Known rows, with every step that occurs:
dosav > logi > kidib > tibav > kipesa: [ 0.17 -0.86 -0.68  1.60  5.48  0.81  0.57 -1.73 -5.42 -1.85 -0.08 -4.07
 -5.59  0.01  4.55  0.61  0.03 -1.89  0.24  3.86  4.21  0.32]
logi > zemam > tibav: [-2.18 -0.92  1.84  0.22 -0.94 -2.10  1.83  0.15 -3.25 -3.49 -0.30  2.80
  2.90  0.42 -4.08 -3.42  1.12 -0.56  2.16  3.60  1.01  2.74]
kipesa > kidib: [ 0.70  3.47 -2.44 -0.68  1.45  1.76 -0.60  3.12 -2.65 -1.09  0.52 -1.02
 -1.16 -2.91  1.77 -0.03 -0.79  1.88  0.61  0.79 -2.03  1.40]
tibav > kipesa > logi > kidib > dosav: [ 3.83 -2.10  3.39 -1.92  1.43  0.37  1.35  0.72 -7.58  4.22 -1.31 -3.21
 -0.89 -0.49  2.67  1.53  2.22 -0.73  0.88  3.08 -2.50  1.52]
kidib > zemam > tibav: [-1.42 -2.56  1.36  0.51 -2.64  0.34  2.17 -1.73 -1.21 -0.87  5.29  0.08
  2.36  2.34 -2.14  0.23 -0.64  0.74  1.14  4.59 -2.41  0.14]
kidib > zemam > tibav > logi: [ 0.41  0.63  2.27 -2.42 -1.96  0.31  3.05  0.74  2.90 -0.24  5.31 -0.23
  1.97  3.61 -2.44  2.74 -1.89 -3.26 -0.19  5.02  0.10  2.09]
kidib > tibav > kipesa > logi: [ 1.60 -0.05  3.35 -1.32  1.26 -0.77  1.27 -2.49 -5.77  0.90  2.45 -3.49
 -1.46 -0.75  4.23  3.07  0.54 -0.46 -0.71  3.84 -2.66  0.67]
dosav > logi > kipesa > kidib > zemam > tibav: [-3.64  2.05 -2.49 -0.37  2.00 -1.53  3.10  1.98 -8.84  0.00  3.56  2.10
 -2.62 -2.56  3.11 -0.79 -4.69  1.98  0.37  3.30 -3.94  2.54]
logi > zemam: [-0.56 -0.72  1.72  1.82  0.65 -1.51 -0.08  1.05 -2.67 -3.72 -2.50  0.94
  0.37  0.20 -0.93 -0.87  2.56  0.00  0.83  2.56  1.33  0.91]
kipesa > kidib > zemam > tibav: [-0.88  0.76 -1.21 -0.04 -0.96  2.33  1.23  1.49 -3.97 -1.65  5.46 -0.62
  1.36 -0.50 -0.78  0.75 -1.43  2.79  1.59  5.32 -4.88  2.43]
logi > dosav: [-0.80 -1.58  0.79  1.02  1.32 -1.33  2.91  3.97  2.63 -1.99 -3.56  1.18
  1.03  0.12 -0.13  1.20 -2.08 -0.58 -0.61  0.87  1.64  1.72]
tibav > kipesa: [ 2.21 -0.25  0.55 -0.49  2.85 -0.92 -1.24 -0.79 -1.86  1.55  0.19 -1.60
 -2.20 -1.51  1.19  1.32 -2.93  0.34 -1.03  0.86  1.46  2.24]
tibav > kipesa > kidib > dosav > logi: [ 3.89  3.47 -4.53 -1.26  1.57  1.19  0.99 -0.63 -7.63  4.19  1.16 -6.39
 -4.25 -4.05  3.40  1.04 -1.96  1.12  0.27  0.18 -0.18  2.93]
dosav > logi > zemam: [-1.29  2.58 -1.27  2.40  1.41 -1.92  1.15 -0.45 -3.84 -2.84 -1.92  0.83
 -2.03 -0.36  0.56 -1.56  2.04 -1.32  0.70  1.18  4.26  0.46]
dosav > logi: [-0.74  3.84 -3.25  0.81  0.97 -0.86  1.43 -1.90 -1.19  0.92  0.43  0.15
 -2.86 -0.71  1.26 -0.50 -0.08 -0.99 -0.39 -1.38  2.55 -0.61]
zemam > tibav > dosav > logi > kipesa > kidib: [-1.95  4.54 -5.35 -4.14  1.95 -1.15  4.74  4.07 -6.01  3.55  1.91  5.60
 -2.08 -5.44  1.87 -0.90 -5.88 -1.64  2.77 -2.56 -0.97  4.21]
tibav > logi: [ 1.70  2.86  1.15 -3.23  0.75 -0.86  1.43  2.57  4.09  0.78  0.23 -0.67
 -0.63  1.66 -0.49  2.11 -1.18 -3.76 -0.90  0.76  2.18  1.00]
dosav > logi > kidib: [-1.79  2.20 -2.23  1.59  3.58  0.10  0.91  1.35 -2.08 -0.88 -1.76  0.71
 -3.45 -0.46  2.32 -1.76  1.62 -1.29  0.67  0.83  3.79 -0.65]
logi > kipesa > kidib > zemam > tibav: [-2.67 -1.66  0.84 -1.11  1.03 -1.02  1.21  3.85 -8.27 -0.89  3.40  2.28
 -0.19 -1.78  1.89 -0.14 -4.50  2.45  0.91  4.79 -6.57  3.11]
dosav > logi > zemam > tibav: [-3.32  2.30 -1.18  0.87 -0.59 -2.45  3.18 -1.45 -3.98 -2.27  0.09  3.02
  0.34  0.58 -2.33 -4.17  0.69 -0.99  1.69  2.32  3.79  1.86]
tibav > dosav: [ 1.29 -0.07 -1.61 -1.76 -0.76  1.32  2.18  1.27  2.17  2.48  1.50  0.91
  0.19 -1.54 -0.15  2.53 -0.47 -2.36  1.69 -2.30  0.76  0.90]
zemam > tibav > kipesa > kidib: [ 1.91  2.65 -2.39 -2.58  2.43 -0.04  0.38  1.26 -5.43  1.50  2.51 -0.52
 -0.94 -3.74 -0.13 -1.03 -5.19  2.50  1.38  3.17 -1.17  5.59]
tibav > kipesa > kidib: [ 3.30  2.76 -2.33 -1.52  4.14  0.54 -1.30  2.03 -4.88  1.22  0.69 -3.07
 -2.91 -4.32  3.32  1.43 -3.85  2.33 -0.27  1.81 -0.96  3.69]

Rows:
[ 0.56  0.51  3.14 -2.28  1.78 -3.29  5.87  1.89 -2.50  1.88 -0.89  2.94
  2.16 -1.88  0.35  1.42 -3.87  0.05  0.31  3.84  0.48  5.99]	zemam > tibav > kipesa > logi > dosav
[ 0.72  0.70 -2.38 -0.09 -2.82  1.35  1.98 -2.72 -2.95  3.42  0.15 -2.96
 -0.92  0.88  0.11 -0.57  1.39 -1.38 -0.14 -1.74  1.01 -1.25]	kidib > dosav > logi
[-0.30 -1.14  2.01 -1.28 -0.88  1.87  5.07  3.15 -2.23  1.11  5.39  2.96
  2.36  0.34 -0.12  2.70  2.62 -2.03  3.65  4.83 -3.60  0.92]	kipesa > logi > kidib > zemam > tibav > dosav
[ 0.53 -0.88  0.12 -0.41 -1.44 -1.69  3.15 -3.21 -8.28  2.19 -0.03 -2.28
 -0.33 -0.40 -2.46 -2.82 -0.05 -1.31  1.03  2.84  3.31  3.72]	kidib > dosav > logi > zemam > tibav > kipesa
[-1.07 -0.37 -1.09  3.89  2.46  1.23  1.14  0.83 -2.95 -1.83  1.44 -1.06
 -3.68  1.38  3.40  1.57  2.30 -0.53 -0.24  3.84  1.68 -1.69]	dosav > logi > kidib > zemam
[-0.15  5.20 -3.01  0.06  3.99 -2.51  1.39  0.95 -8.96 -1.55  0.30  0.22
 -2.97 -4.02  0.35 -2.46 -2.66  0.84  1.73  4.05  2.92  5.54]	dosav > logi > zemam > tibav > kipesa > kidib
[-1.77  3.78 -4.66 -2.62 -1.65 -0.13  5.66 -1.38  0.81  3.81  3.25  3.24
  0.08 -1.33 -1.84 -0.63 -1.88 -3.18  2.53 -2.55  3.41  1.60]	zemam > tibav > dosav > logi
[-1.32  0.50 -1.72  1.34 -0.22  0.83  3.69 -0.83 -2.52 -2.99  0.95 -0.78
 -2.24  0.01  1.10  1.85  2.70 -3.93  2.54  0.76  3.11 -0.31]	kidib > tibav > dosav > logi > zemam
[-1.17  0.93 -0.47 -1.97  3.92 -1.49 -0.76  5.65 -6.66 -0.16 -1.92  1.95
 -2.49 -4.05  3.76 -0.40 -3.99  2.05  0.49  0.23 -4.24  2.45]	logi > kipesa > kidib
[-2.64 -0.08 -1.25  2.23  2.28  1.74  0.81 -0.81 -3.34 -3.78 -0.60 -1.79
 -3.82  1.49  3.40 -0.39  2.54 -1.83  1.07  2.25  2.57 -2.01]	dosav > logi > kidib > tibav
[-0.08  2.98  0.85 -4.75 -1.26 -1.01  3.01  1.87  3.32  0.94  2.52  1.58
  2.22  2.10 -3.35 -0.05 -3.01 -3.73  0.68  1.67  2.11  2.86]	zemam > tibav > logi
[-0.21 -4.04  2.00  2.70  1.39  1.67 -0.49  2.17 -1.79 -3.14  1.46 -1.29
 -1.06  1.85  1.64  1.41  2.21  0.27  0.48  5.20 -1.14 -0.98]	logi > kidib > zemam
[ 1.61 -1.37  3.13 -1.40 -1.19  1.41  2.45  1.95 -5.45  2.07 -1.09 -1.26
  1.29  0.63  1.33 -0.43  5.21 -0.99  1.78  1.74 -3.45 -0.65]	kipesa > logi > kidib > dosav
[ 0.51  3.83 -4.46 -0.81  0.12  0.78  4.13 -0.17  0.85  3.18  1.60  1.19
 -1.95 -1.94  0.84  2.32 -0.69 -3.23  1.11 -3.76  3.16 -0.14]	tibav > dosav > logi
[-0.09  4.46 -5.83 -1.50 -1.17  3.05  5.20  1.23 -2.67  1.48  6.84  0.58
 -1.11 -2.65  0.41  2.67 -1.91 -0.11  2.88  1.47 -1.58  2.48]	kipesa > kidib > zemam > tibav > dosav > logi
[ 0.88 -2.07  4.66  0.08  1.22 -2.24  6.13  1.28 -3.49  1.00  1.81  0.74
  1.98 -0.33  1.75  4.07 -3.62  0.91 -0.52  7.14 -1.33  4.59]	kidib > zemam > tibav > kipesa > logi > dosav
[ 1.60  4.36 -4.86 -1.14 -1.02  2.06  1.94  0.38 -5.38  2.23  1.04 -4.10
 -1.94 -2.29  1.91 -0.32  0.11  1.10  0.91 -0.56 -1.43  0.48]	kipesa > kidib > dosav > logi
[ 3.28 -1.38  1.85 -3.65  0.05  1.36  2.01  4.57  1.27  1.29 -1.78 -3.22
 -0.31  2.79 -0.75  1.00  2.34 -4.92  0.59  1.91  1.57  0.68]	tibav > logi > kidib > dosav
[ 1.66  1.66  2.58 -1.84  1.29 -2.14  1.12  3.83  1.38 -2.97 -2.06  0.20
  0.01  1.99 -1.78  0.90  1.26 -4.30 -0.14  3.22  3.47  2.13]	tibav > logi > zemam
[-0.29  1.28  2.82 -0.23  1.30 -2.52  4.91  3.58 -0.38 -0.26 -3.24  2.37
  1.92 -1.00  1.81  2.13 -0.15  0.12 -0.11  1.30 -0.99  1.37]	kipesa > logi > dosav
[-1.81  1.63 -2.10  0.68  3.58 -1.10  0.87  2.84 -8.20 -1.24  1.84  0.07
 -5.03 -3.40  6.37  1.67 -3.44  1.91 -1.19  2.19 -3.80  0.80]	dosav > logi > kipesa > kidib > zemam
[ 3.05  0.22 -1.41 -4.15 -1.25  1.86  1.30  0.24 -6.87  4.38  2.83 -3.72
  0.51 -2.90 -1.03 -0.96 -3.07  1.51  1.73  2.55 -2.49  4.91]	zemam > tibav > kipesa > kidib > dosav
[ 2.67  0.47  2.87 -0.93  4.06 -3.18  4.10  2.62 -2.05  1.30 -3.43  0.71
  0.03 -2.34  3.16  3.49 -2.79  0.10 -1.37  2.22  0.23  3.78]	tibav > kipesa > logi > dosav
[-0.16 -0.40 -1.19  1.24 -2.25 -0.66  2.18 -1.50 -5.27 -0.24 -2.05 -2.40
 -0.81  0.59 -0.72 -2.02  3.46 -1.67  0.83  0.46  1.70 -0.19]	kidib > dosav > logi > zemam
[-0.46  1.07  2.70 -0.52  2.46  0.09  1.27  2.87 -4.09 -0.46 -0.95  1.75
 -0.53 -0.19  2.76  0.00  3.30 -0.35  1.30  2.44 -1.90 -0.28]	kipesa > logi > kidib
[ 0.34 -0.52  1.89 -1.60  0.96  2.37  3.95  2.71 -2.66 -0.51  1.61  0.41
 -0.30 -0.08  2.97  3.49  4.77 -3.48  3.27  2.16 -2.28 -0.84]	kipesa > logi > kidib > tibav > dosav
[-0.33  1.50 -1.39 -0.50  0.42  2.54 -0.47  1.22 -4.00 -3.59  2.21 -3.58
 -1.45 -0.90  2.89  1.09  0.37  1.48  1.34  2.94 -3.55  0.02]	kipesa > kidib > tibav
[ 2.83  1.97  2.26 -1.83  2.37 -1.61  0.86 -0.96 -4.80  3.10  0.66 -0.79
 -1.45 -2.32  3.10  2.41 -0.57  0.38 -0.41  1.63 -0.70  1.95]	tibav > kipesa > logi
[-0.91  3.44 -2.87 -0.96 -2.49  0.37  3.37  0.73 -8.78 -0.60  0.65 -1.28
  0.76 -1.94 -1.96 -4.15  1.86  0.51  3.20  2.66 -0.21  3.07]	kipesa > kidib > dosav > logi > zemam > tibav
[-0.20  2.08  3.99 -0.06  0.44 -2.73  1.50  1.16 -5.49 -2.09 -1.42  1.93
  1.01 -0.41  0.54  0.14  4.20 -0.62  1.15  3.04 -1.51  0.54]	kipesa > logi > zemam
[-1.15  1.17 -3.01 -0.42 -2.36  1.62  5.94 -2.20  0.18  2.36  6.83  1.20
  0.51  0.17 -0.91  2.56 -1.38 -2.23  1.92  0.91  0.83  0.73]	kidib > zemam > tibav > dosav > logi
[ 0.06 -1.54  2.35 -0.14  1.30 -3.09  0.40 -0.88 -5.46 -1.29  0.13  0.73
  0.74 -0.77 -2.42 -1.96 -1.69 -0.11  1.74  4.72  2.66  4.95]	logi > zemam > tibav > kipesa
